Each row comes from the steps of one path. Every step used is in the known rows, and no mark comes twice. Write the path behind each row, first mark first.
In the rows, zero is written as 100.
Known rows
zive, gibel, ruvo, lugep, rezer: |  88 | 101 |  98 |  86 | 114 | 106 |  52 | 125 | 106 | 103 |  94 | 110 | 127 | 139 |  90 | 113 | 122 |  91 |  96 | 100 |  81 | 115 | 102 |
ruvo, gibel: |  95 | 103 | 112 |  93 |  93 |  98 |  92 |  91 |  97 | 107 | 100 | 101 | 109 | 100 |  98 |  86 |  95 |  91 |  93 | 101 | 105 | 100 | 101 |
bute, zive, gibel, senom, lugep, rezer: |  71 |  92 | 110 | 109 | 105 | 109 |  27 | 130 |  99 | 122 |  85 |  99 | 130 | 134 |  97 | 117 | 117 |  88 | 112 | 103 |  83 | 111 | 118 |
senom, lugep, zive, gibel: |  81 |  89 | 111 | 101 | 101 |  99 |  50 | 102 |  94 | 112 |  85 | 106 | 115 | 130 |  97 |  94 | 109 |  85 | 106 | 105 |  60 |  99 | 112 |
rezer, gibel, senom, lugep, zive: |  70 | 119 | 116 | 114 | 107 | 105 |  44 |  88 |  87 | 117 |  87 | 103 | 120 | 123 |  97 |  90 |  88 |  81 | 109 | 111 |  65 | 106 | 110 |
rezer, lugep, zive: |  95 |  93 | 104 | 100 | 102 |  99 |  62 | 102 |  86 | 100 |  96 | 113 | 124 | 114 | 106 |  83 |  99 |  93 | 107 |  99 |  94 |  87 | 100 |
rezer, gibel: |  97 | 123 | 107 | 104 | 102 | 102 |  80 |  90 |  93 | 106 |  97 | 100 |  97 | 110 |  98 | 103 |  91 |  87 |  98 | 103 |  83 | 107 | 103 |
bute, zive, gibel: |  92 |  99 | 102 | 106 |  98 | 106 |  35 | 119 | 100 | 111 |  92 | 102 | 107 | 121 |  99 | 119 | 123 |  86 | 103 | 101 |  91 | 106 | 113 |
lugep, senom: |  89 |  91 | 100 | 111 | 104 |  98 | 114 | 109 | 108 |  97 | 101 |  84 | 107 | 129 | 101 |  89 |  90 | 100 | 103 | 104 | 103 | 101 |  97 |
rezer, lugep, ruvo, gibel, senom: |  97 | 117 | 116 | 100 |  98 |  97 |  81 | 100 |  86 | 117 |  97 | 116 | 114 | 110 |  98 |  71 | 106 |  85 |  99 | 110 | 103 |  93 | 109 |
bute, zive, gibel, rezer: |  86 | 107 | 103 |  97 | 103 | 110 |  22 | 138 | 102 | 109 |  88 | 101 | 114 | 128 |  96 | 123 | 123 |  85 | 102 | 102 | 106 | 116 | 111 |
bute, zive, gibel, ruvo, lugep: |  85 |  98 |  95 | 106 | 111 | 106 |  21 | 129 | 107 | 107 |  89 | 113 | 131 | 139 |  95 | 116 | 133 |  85 | 100 | 100 |  70 | 120 | 107 |
zive, gibel, senom, lugep: |  83 | 104 | 112 | 113 | 104 | 103 |  49 | 110 |  99 | 121 |  86 | 101 |  99 | 107 |  92 | 100 | 112 |  89 | 105 | 110 |  70 | 105 | 113 |
gibel, rezer: |  92 | 110 | 101 |  88 | 106 | 106 |  85 | 123 | 101 |  98 |  95 |  98 | 109 | 109 |  96 | 105 |  99 |  98 |  99 | 101 | 120 | 113 |  99 |
gibel, senom: |  90 | 108 | 102 | 109 | 104 | 105 |  76 |  99 |  99 | 107 |  97 |  97 | 105 |  93 |  99 |  96 |  99 | 101 | 105 | 107 | 110 |  98 | 101 |
senom, lugep: |  88 |  88 | 109 | 108 | 101 |  96 | 111 | 104 |  99 | 110 |  91 | 105 | 109 | 109 |  98 |  93 |  97 |  99 | 103 | 100 |  61 | 110 | 105 |
senom, gibel: |  88 | 100 | 114 | 102 | 109 |  98 |  97 | 102 | 101 |  96 |  94 |  99 | 103 | 121 | 102 |  88 |  91 | 101 |  96 | 100 |  98 |  94 | 110 |
zive, gibel, senom: |  93 | 112 | 107 | 106 | 103 | 107 |  40 | 108 | 100 | 113 |  92 |  98 |  92 | 100 |  94 | 107 | 114 |  90 | 102 | 110 | 100 |  97 | 109 |
lugep, rezer, gibel: |  89 | 115 | 109 |  88 | 105 | 106 |  89 | 100 |  93 | 105 | 100 |  98 | 113 | 126 |  98 | 112 |  86 |  91 | 101 |  98 | 101 | 107 | 103 |
bute, zive, gibel, senom: |  85 | 105 | 103 | 113 | 102 | 110 |  14 | 119 | 100 | 115 |  90 |  99 | 111 | 115 |  98 | 116 | 123 |  86 | 107 | 107 |  98 | 104 | 113 |
rezer, gibel, ruvo, lugep, zive: |  80 | 121 |  99 |  98 | 116 | 106 |  41 |  96 |  95 | 100 |  93 | 116 | 136 | 144 |  96 |  94 | 102 |  81 |  98 | 104 |  64 | 116 |  97 |
bute, zive, gibel, rezer, lugep: |  89 | 104 | 104 | 101 | 104 | 107 |  15 | 146 |  96 | 110 |  86 | 108 | 121 | 126 |  97 | 114 | 122 |  84 | 104 | 100 |  97 | 113 | 112 |
lugep, zive, gibel: |  91 | 101 | 103 |  91 |  99 | 104 |  33 |  97 |  93 | 104 |  93 | 103 | 106 | 124 |  99 | 103 | 114 |  85 | 103 | 105 |  99 |  89 | 107 |
lugep, senom, gibel, zive: |  76 |  89 | 115 | 108 | 117 |  98 |  89 | 125 | 110 |  88 |  92 |  79 | 126 | 165 | 101 |  81 |  88 |  97 |  98 | 106 | 113 |  91 | 105 |
ruvo, lugep, rezer: |  93 |  99 |  92 |  82 | 109 | 103 |  96 |  98 | 100 |  91 |  97 | 110 | 133 | 130 |  96 | 107 | 104 | 108 |  99 |  95 | 100 | 113 | 101 |

Write each row's path
|  73 |  94 | 110 | 111 | 106 | 103 |  60 |  98 |  92 | 111 |  88 | 102 | 127 | 115 | 100 |  83 |  96 |  95 | 111 | 109 |  79 |  99 | 107 |  gibel, senom, lugep, zive
|  88 | 116 | 118 |  89 | 115 |  99 |  86 | 129 |  93 |  99 |  88 | 110 | 117 | 142 |  98 |  81 | 100 |  93 |  97 | 104 | 110 | 101 | 114 |  senom, gibel, rezer, lugep, ruvo
|  96 | 106 | 104 |  93 | 107 | 103 |  79 | 133 |  95 |  99 |  93 | 109 | 118 | 108 |  98 |  94 |  99 |  95 | 102 |  98 | 110 | 110 |  98 |  gibel, rezer, lugep
|  92 | 101 | 104 | 101 | 108 | 104 |  54 | 127 | 107 | 110 |  96 | 103 | 102 | 115 |  94 | 106 | 119 |  85 |  97 | 104 |  80 | 106 | 101 |  zive, gibel, ruvo
|  84 |  94 |  94 |  87 | 118 | 104 |  89 | 120 | 107 |  95 |  99 | 111 | 144 | 137 |  95 | 102 | 108 | 102 |  98 |  96 |  88 | 118 |  94 |  gibel, ruvo, lugep, rezer
|  93 | 104 |  97 |  98 | 113 | 103 |  47 | 119 | 107 | 103 |  92 | 115 | 114 | 127 |  90 | 105 | 126 |  88 |  94 | 103 |  69 | 116 | 101 |  zive, gibel, ruvo, lugep
|  93 | 101 | 108 | 101 | 100 |  94 | 124 | 100 |  95 | 115 |  92 | 109 | 105 | 126 |  96 |  89 | 108 |  92 | 101 | 107 |  64 | 108 | 112 |  senom, lugep, ruvo
|  95 |  88 | 104 | 115 | 105 |  95 | 103 | 120 | 100 |  98 |  99 |  96 | 116 | 123 | 103 |  80 |  92 |  98 | 107 | 100 |  90 |  97 |  97 |  rezer, lugep, senom
|  84 | 103 | 119 |  92 |  99 |  95 | 102 | 105 |  94 | 116 |  89 | 107 | 127 | 141 |  93 |  79 | 111 |  82 |  94 | 111 |  79 | 102 | 113 |  senom, lugep, ruvo, gibel, zive
|  90 | 100 |  92 | 100 | 116 | 101 |  85 | 111 | 107 |  95 |  97 | 115 | 130 | 121 |  95 |  95 | 113 |  99 |  96 |  99 |  74 | 119 |  93 |  gibel, ruvo, lugep
| 101 | 117 | 111 |  85 |  93 |  97 | 109 |  86 |  93 | 111 | 101 | 107 | 102 | 120 |  95 |  83 | 108 |  86 |  92 | 109 | 108 |  98 | 108 |  lugep, ruvo, gibel
|  81 | 131 | 115 | 113 | 106 | 103 |  79 |  91 |  89 | 123 |  89 | 105 | 104 | 124 |  93 |  90 |  98 |  81 | 104 | 115 |  63 | 113 | 114 |  rezer, gibel, senom, lugep, ruvo
|  77 | 121 | 115 | 120 | 107 | 104 |  69 |  95 |  92 | 120 |  89 | 101 | 108 | 110 |  95 |  93 |  88 |  86 | 105 | 109 |  62 | 114 | 109 |  rezer, gibel, senom, lugep
|  84 | 108 | 106 |  99 | 103 | 108 |  13 |  99 |  93 | 108 |  91 | 101 | 109 | 117 |  97 |  99 | 112 |  86 | 107 | 111 | 106 |  87 | 108 |  lugep, zive, gibel, senom
|  76 |  97 | 109 | 119 | 102 | 106 |  21 | 123 | 100 | 123 |  84 | 102 | 117 | 121 |  97 | 110 | 120 |  86 | 110 | 107 |  70 | 111 | 118 |  bute, zive, gibel, senom, lugep
|  98 | 111 | 109 |  92 | 105 | 104 |  41 | 137 |  95 | 108 |  89 | 109 | 103 | 114 |  93 | 106 | 113 |  86 | 100 | 102 | 100 | 108 | 106 |  zive, gibel, rezer, lugep
|  91 | 122 | 110 | 100 | 107 | 105 |  59 | 105 |  94 | 102 |  94 |  97 | 115 | 129 |  96 | 107 |  99 |  82 |  96 | 106 |  99 | 101 | 101 |  rezer, gibel, zive
|  72 |  97 | 107 |  95 | 124 | 101 |  56 | 108 | 103 |  90 |  90 | 114 | 142 | 154 | 100 |  79 | 103 |  96 |  96 | 100 |  79 | 103 | 104 |  senom, gibel, ruvo, lugep, zive
|  82 |  97 | 105 | 109 | 107 | 106 |  25 | 152 | 101 | 108 |  87 |  96 | 125 | 148 |  99 | 107 | 116 |  84 | 107 | 102 | 100 | 113 | 110 |  bute, zive, gibel, rezer, lugep, senom
|  83 |  92 |  92 | 108 | 118 | 100 |  94 | 119 | 115 |  92 |  97 | 102 | 135 | 147 |  96 |  87 | 104 |  98 |  99 | 102 |  75 | 120 |  91 |  gibel, ruvo, lugep, senom
|  92 | 102 |  90 |  89 | 106 | 102 |  61 |  82 |  95 |  88 |  93 | 116 | 132 | 130 |  98 |  94 | 110 | 100 | 101 | 102 |  90 | 102 | 101 |  ruvo, lugep, zive
|  99 | 109 | 115 |  90 |  99 |  96 |  82 | 112 |  87 | 109 |  96 | 113 | 127 | 131 |  97 |  76 | 112 |  81 |  93 | 107 | 108 |  89 | 106 |  rezer, lugep, ruvo, gibel, zive
|  91 | 111 | 116 |  88 | 100 | 101 |  72 | 121 |  92 | 107 |  94 | 109 | 125 | 107 |  96 |  80 |  95 |  87 |  95 |  99 | 116 | 107 | 100 |  ruvo, gibel, rezer, lugep
|  86 | 110 | 115 | 102 |  97 | 103 |  70 |  91 |  97 | 112 |  98 |  99 | 113 |  94 |  96 |  81 |  95 |  91 |  98 | 107 | 114 |  97 | 103 |  ruvo, gibel, senom
|  90 | 102 | 114 |  89 |  99 | 101 |  71 | 105 |  98 | 102 |  97 |  96 | 127 | 120 |  96 |  87 | 103 |  86 |  91 | 105 | 121 |  93 | 100 |  ruvo, gibel, zive
|  83 |  98 | 117 |  97 | 114 | 101 |  75 | 119 | 102 |  91 |  90 |  94 | 121 | 141 | 100 |  91 |  99 |  97 |  94 | 103 | 113 |  88 | 109 |  senom, gibel, zive
|  74 |  87 | 112 | 104 | 108 | 101 |  44 | 118 |  98 | 116 |  86 | 109 | 126 | 137 |  96 |  91 | 111 |  81 | 105 | 105 |  51 | 104 | 107 |  senom, lugep, zive, gibel, ruvo
|  75 |  92 | 112 | 105 | 108 | 104 |  91 | 112 |  98 | 113 |  92 |  97 | 127 | 114 |  97 |  95 |  91 | 102 | 110 | 103 |  89 | 106 | 107 |  gibel, senom, lugep, rezer
|  84 | 113 | 110 |  86 | 109 | 109 |  69 | 114 |  94 | 101 |  97 |  94 | 132 | 143 |  97 | 114 |  94 |  87 |  99 | 101 | 115 | 101 | 103 |  lugep, rezer, gibel, zive
